Each row comes from the steps of one walk. Every step used is in the known rows, and no mark comes twice. Write the walk behind each row, first mark first.
Known rows:
vekin -> mapif -> vinav -> vopi: [-1.796 -0.545  1.932 -1.358  4.936 -1.324  3.504 -0.288  0.940 -0.755
 -0.709 -3.443  1.174  0.856 -2.259 -1.529  0.545  0.312  2.029  5.057
 -1.404 -2.075 -0.884 -1.941]
vopi -> vinav -> mapif -> putu: [-1.827 -2.089 -1.826  0.029  1.992 -2.095  2.015 -0.142  1.350  0.443
  0.729 -0.343 -0.499  0.954 -3.538 -0.444  0.060  2.103  2.073  1.379
  1.198  0.321 -1.887 -3.651]
teniv -> putu: [ 0.063 -0.481  1.687  2.881  3.305  1.258  6.316  1.232  3.166 -0.536
  1.640  2.561  0.483 -2.373 -1.187  1.567  0.797  0.720  2.946  4.253
 -0.587 -1.690  1.377 -2.061]
vopi -> putu: [-0.095 -1.377  1.028  1.550  3.992  2.245  5.726 -0.074  1.371 -0.547
  2.068  2.352 -1.197 -0.213 -1.393  0.200  1.344  2.421  3.346  2.380
 -0.824 -0.064  1.221 -3.220]
vinav -> vopi -> vekin -> mapif -> putu -> teniv: [-0.069 -2.679  0.618  0.141  3.555 -2.077  1.790 -3.483 -0.137  1.957
 -1.856 -1.735 -1.303 -1.278 -0.355 -2.611  4.618  0.212  1.287  3.298
 -0.767  0.740 -4.617 -2.140]
teniv -> putu -> mapif: [ 0.837 -0.701  2.973  1.288  1.011  1.224  6.023 -0.653  2.561 -0.111
  2.257  0.941 -0.936 -1.186 -1.994  1.837  2.731  2.752  2.401  5.121
 -0.645 -1.979  0.964 -1.928]
teniv -> putu -> vopi -> vekin: [ 0.390 -4.424  2.375  3.175  3.560  1.055  4.783 -2.028  2.340  2.741
 -0.415  1.783 -0.979 -3.369 -1.828  2.371  4.687 -3.215  1.200  3.447
 -0.177  0.103 -0.414 -1.649]
mapif -> vinav: [-2.826  0.022  1.426  0.633  4.673  2.410  7.155  2.428  1.877 -0.555
  0.761 -1.223 -0.301  1.028 -2.733  0.899 -1.973  0.915  5.102  5.076
 -0.280 -3.114  1.382 -1.661]
vinav -> mapif -> putu -> vopi -> vekin: [-1.483 -3.813 -0.602 -0.299  1.491 -0.704  2.574 -3.078  0.780  2.044
  0.127 -1.035 -2.277 -1.321 -3.319  0.691  3.921  0.119  0.352  1.257
  0.221  0.925 -3.252 -2.968]
mapif -> putu -> vopi: [-0.717 -3.216  0.625  0.133  2.187  0.561  5.498 -1.740  1.466  0.788
  0.320 -0.254 -1.991 -2.432 -1.950  1.792  1.051 -0.267  4.532  3.203
 -0.168 -1.228 -1.202 -2.740]
mapif -> putu: [-0.893 -0.445 -0.519  1.395  2.189  0.812  6.886  1.106  2.388 -1.101
  1.178  1.302 -0.650 -0.737 -1.348  1.238 -0.496  2.568  4.613  2.621
  0.245 -1.028 -0.106 -3.309]
vopi -> vinav -> mapif -> vekin: [-2.791 -2.688 -1.057  0.278  4.794  0.845  3.433  0.060  2.285  0.692
 -2.544 -1.753 -0.802  2.734 -3.544  1.081  1.239  0.837  1.533  1.381
  0.158 -1.721  0.625 -2.822]
vinav -> vopi: [-0.955  0.236  1.356  0.645  5.430 -0.831  4.870 -1.463  3.192 -2.591
 -0.286  0.451  0.689  0.551 -0.016  0.660  2.688  0.619  3.209  4.397
 -1.591 -1.666  1.887 -2.279]
vekin -> mapif -> vinav: [-2.522  0.500  2.191 -0.413  3.544  1.254  5.171  1.220  0.902 -0.200
  1.185 -2.660  0.498  0.834 -3.312 -0.099 -1.607  2.068  3.260  5.194
 -0.864 -2.406 -0.767 -2.464]
teniv -> putu -> vopi: [ 0.248 -3.341  2.938  1.567  3.045  0.819  5.116 -1.597  2.256  1.255
  0.776  0.895 -1.007 -4.017 -2.052  2.352  2.370 -1.942  2.909  4.805
 -1.059 -1.779  0.169 -1.595]
vinav -> mapif -> putu -> lami: [-1.230 -1.939 -0.701 -1.042  0.189 -0.604  3.447 -2.774  1.968 -1.637
  3.771 -1.307 -0.030  0.137 -2.423  0.183 -0.376  3.679  3.214  2.103
 -2.001 -1.068 -0.634 -2.214]
lami -> putu: [-1.354 -0.426  1.780 -0.372  3.894  0.347  5.968  0.074  2.708 -1.943
  1.673  3.514  0.302  0.650 -1.638  1.247  0.938  2.726  2.297  2.699
 -0.152 -1.738  2.305 -0.055]
putu -> vopi: [-1.470 -1.685  2.610  0.318  3.741  1.312  5.510 -2.805  2.254 -0.019
  0.470 -0.675 -1.280 -1.460 -1.902  2.770  1.972 -0.173  4.159  4.869
 -1.358 -2.148  0.983 -2.128]
teniv -> putu -> mapif -> vinav -> vopi -> vekin: [ 0.525 -3.602  2.337  1.016  3.553 -0.880  4.319 -0.273  1.658  2.449
 -1.232 -0.862 -0.644 -0.185 -1.991 -0.656  4.317 -1.656  0.046  5.002
  0.056 -0.775 -0.653 -0.576]
vinav -> vopi -> putu -> teniv: [ 0.252 -3.259  1.984 -0.077  6.176  0.034  2.727 -3.445 -0.104  0.810
 -0.067 -0.355 -2.597 -0.996  0.019 -2.300  3.947  0.038  3.445  4.198
 -2.351 -0.857 -0.099 -0.984]
vinav -> vopi -> vekin -> mapif -> putu: [ 0.403 -2.030 -0.186  0.961  3.051 -2.535  3.043 -1.847  1.281  0.066
 -1.372  0.416  0.953 -0.584 -0.462 -1.370  4.174  0.841 -0.225  1.542
  0.130  1.890 -3.125 -3.774]

Which walk is each row?
[-2.583 -0.906 -0.015  0.179  3.590 -0.819  1.719 -1.211  2.272 -0.312
  0.732 -0.774  0.376  2.050 -3.377  0.405  0.890  1.967  1.653  3.177
 -0.172 -0.644  0.207 -2.991] | vopi -> vinav -> mapif
[ 0.683 -4.305 -0.003  0.342  1.878 -2.337  2.274 -4.581  1.581 -0.215
 -0.132 -0.217  1.775 -0.203 -0.602 -1.173  3.153  0.215  0.650  1.964
 -1.674  1.623 -2.754 -2.396] | vinav -> vopi -> vekin -> mapif -> putu -> lami
[-0.650 -0.980  0.999  1.945  5.860 -0.474  4.383 -1.820  3.215 -0.893
 -1.690  1.317  0.865  0.922  0.245  0.762  4.682 -0.516  1.246  3.242
 -0.692  0.332  1.110 -2.251] | vinav -> vopi -> vekin
[-2.334 -6.688  0.261 -2.766  4.606 -1.413  1.594 -2.531  0.800  2.432
 -2.852 -1.320 -2.157  0.985 -4.761  0.512  3.361 -1.718 -0.676  0.181
  0.709 -1.687 -0.173  0.231] | lami -> putu -> vopi -> vinav -> mapif -> vekin
[ 0.413 -2.482  2.525 -0.591  3.173 -1.213  4.886  0.046  1.579  0.865
  0.223 -1.844 -0.604 -0.755 -2.113 -0.718  2.428 -0.509  1.914  6.004
 -0.790 -2.738  0.175 -0.610] | teniv -> putu -> mapif -> vinav -> vopi
[-2.010 -1.969  0.903  1.089  6.466  0.008  4.913  0.477  2.136  0.441
 -2.021 -0.502  0.280  1.673 -1.322 -0.301  2.150 -1.927  2.065  3.872
 -0.033 -0.638  0.629 -1.269] | mapif -> vinav -> vopi -> vekin
[-1.688 -1.247  2.581 -1.159  4.368  0.779  4.738 -1.564  1.291  0.075
  1.145  1.287 -1.883 -0.356 -1.372 -0.212  1.455  2.045  3.712  4.313
 -1.172 -2.773  1.046  1.661] | lami -> putu -> teniv
[-0.775 -3.215  0.989 -0.460  6.469  0.043  4.502  0.692  0.266  0.380
 -0.120 -0.357 -0.938  0.261 -1.675 -2.250  1.007 -0.918  2.739  3.271
 -0.822 -0.735  0.562 -1.608] | mapif -> vinav -> vopi -> putu
[-2.203 -3.359  2.808 -0.199  3.829  1.187  3.834 -1.922  0.226  3.157
 -1.425 -3.267 -0.809 -0.547 -3.940  0.597  2.156 -1.485  1.164  4.533
 -0.400 -0.525 -2.441 -1.804] | putu -> vopi -> vekin -> mapif -> vinav
[-2.026 -1.334  2.810 -2.858  2.132  0.623  5.944  0.492  1.161  0.100
  1.593 -0.364 -1.505  1.936 -3.849  0.005  0.349  3.458  2.382  4.409
  0.139 -3.149  1.327  1.258] | lami -> putu -> mapif -> vinav
[-1.267 -4.337 -1.529 -0.471  0.730 -1.828  1.303 -3.019  1.762  0.248
  2.073 -1.017  0.276  0.987 -3.109 -0.432 -1.183  1.575  2.921  1.634
 -0.851 -0.003 -1.358 -2.371] | vopi -> vinav -> mapif -> putu -> lami
[-0.066 -2.105  0.866 -0.137 -0.080  0.058  4.548 -2.909  1.568 -1.068
  3.056 -0.658  1.018 -0.731 -1.710  0.046 -1.016  3.213  3.477  3.019
 -2.177 -0.547 -1.825 -2.799] | vekin -> mapif -> putu -> lami
[-0.144 -2.019  2.195  0.807  4.611  2.575  4.527 -1.736 -0.119  1.389
  1.658  0.139 -3.192 -1.132 -1.224 -0.969  1.881  1.680  4.668  4.249
 -1.973 -1.060  0.065 -1.559] | vopi -> putu -> teniv
[ 0.204 -5.496  2.155  2.069  3.812 -0.668  2.897 -2.037  2.009  3.050
 -0.757  0.951 -0.640 -3.148 -2.855  1.918  2.140 -3.791  2.617  4.379
  0.364 -0.570 -0.219 -1.797] | teniv -> putu -> vopi -> vinav
[-0.519 -5.112  2.833  1.318  3.164  0.460  3.628 -0.882  0.217  4.535
 -0.755 -1.710 -0.444 -3.216 -4.186  0.154  2.536 -3.266  0.064  4.347
  0.050 -0.311 -3.472 -1.536] | teniv -> putu -> vopi -> vekin -> mapif -> vinav
[-2.408 -0.675  1.786  0.996  3.841  1.574  4.897  0.792  0.906  1.409
 -0.345 -1.671  0.560  1.187 -3.148 -0.188  0.523  1.075  1.293  4.211
  0.193 -0.393 -1.649 -2.486] | vopi -> vekin -> mapif -> vinav
[-0.965 -0.457  3.069 -1.721  1.380  0.289  5.449 -1.824  2.039 -1.528
  2.287  1.705 -0.876  1.471 -2.349  1.064  2.712  4.726  1.313  3.731
 -0.329 -2.213  1.790  0.216] | lami -> putu -> mapif
[-1.346 -3.269  2.788 -1.409  3.651 -0.247  4.778 -2.847  1.658 -0.062
  0.890  1.523 -1.111 -1.179 -2.464  1.824  2.748  0.003  2.277  3.043
 -0.647 -1.960  1.270  0.666] | lami -> putu -> vopi
[-2.629 -5.463  0.118 -1.013  4.503  0.282  2.266 -2.787  1.481  2.441
 -3.294 -3.567 -2.471  0.957 -4.336  1.628  2.899 -1.737  1.430  1.971
 -0.170 -1.832 -0.562 -2.433] | putu -> vopi -> vinav -> mapif -> vekin
[-0.787 -1.014  1.203 -0.297  1.515  0.383  3.759 -1.710  0.048  1.104
  1.083 -2.310 -1.992 -1.690 -1.876 -1.115  0.583  3.236  4.175  4.569
 -0.939 -1.461 -3.625 -2.531] | vekin -> mapif -> putu -> teniv
[-1.333 -4.405  2.370 -0.026  4.215  0.195  4.319 -3.123  1.880  1.267
 -0.493  2.692 -1.155 -0.844 -2.321  1.636  4.653 -1.235  0.374  1.989
  0.139  0.074  0.397  0.542] | lami -> putu -> vopi -> vekin
[-0.735 -2.122  2.301 -0.912  2.696  2.503  5.772  0.207 -0.119  1.131
  1.766 -1.341 -2.841  1.084 -3.510 -0.842  0.873  2.915  3.289  4.466
 -0.498 -1.323  0.355 -1.955] | vopi -> putu -> mapif -> vinav
[-1.365 -2.780  2.266  1.830  4.086  1.714  4.845 -2.905  2.371  1.504
 -1.141  0.329 -1.326 -0.887 -1.899  2.692  4.187 -1.352  2.455  3.714
 -0.488 -0.118  0.047 -2.100] | putu -> vopi -> vekin
[-1.391 -1.934  2.076 -0.347  4.131 -0.299  4.655 -1.380  1.735  1.005
 -1.891 -2.216 -1.062  2.301 -2.096 -0.222  3.871  0.219  1.395  5.230
 -0.156 -1.091  0.148 -1.119] | putu -> mapif -> vinav -> vopi -> vekin
[-2.179  0.158  2.549 -0.984  2.284  2.107  6.752  0.381  1.508  0.019
  1.229 -2.775 -1.587  1.819 -3.263  0.973 -0.256  3.074  4.300  6.388
 -0.389 -3.200  0.822 -1.513] | putu -> mapif -> vinav
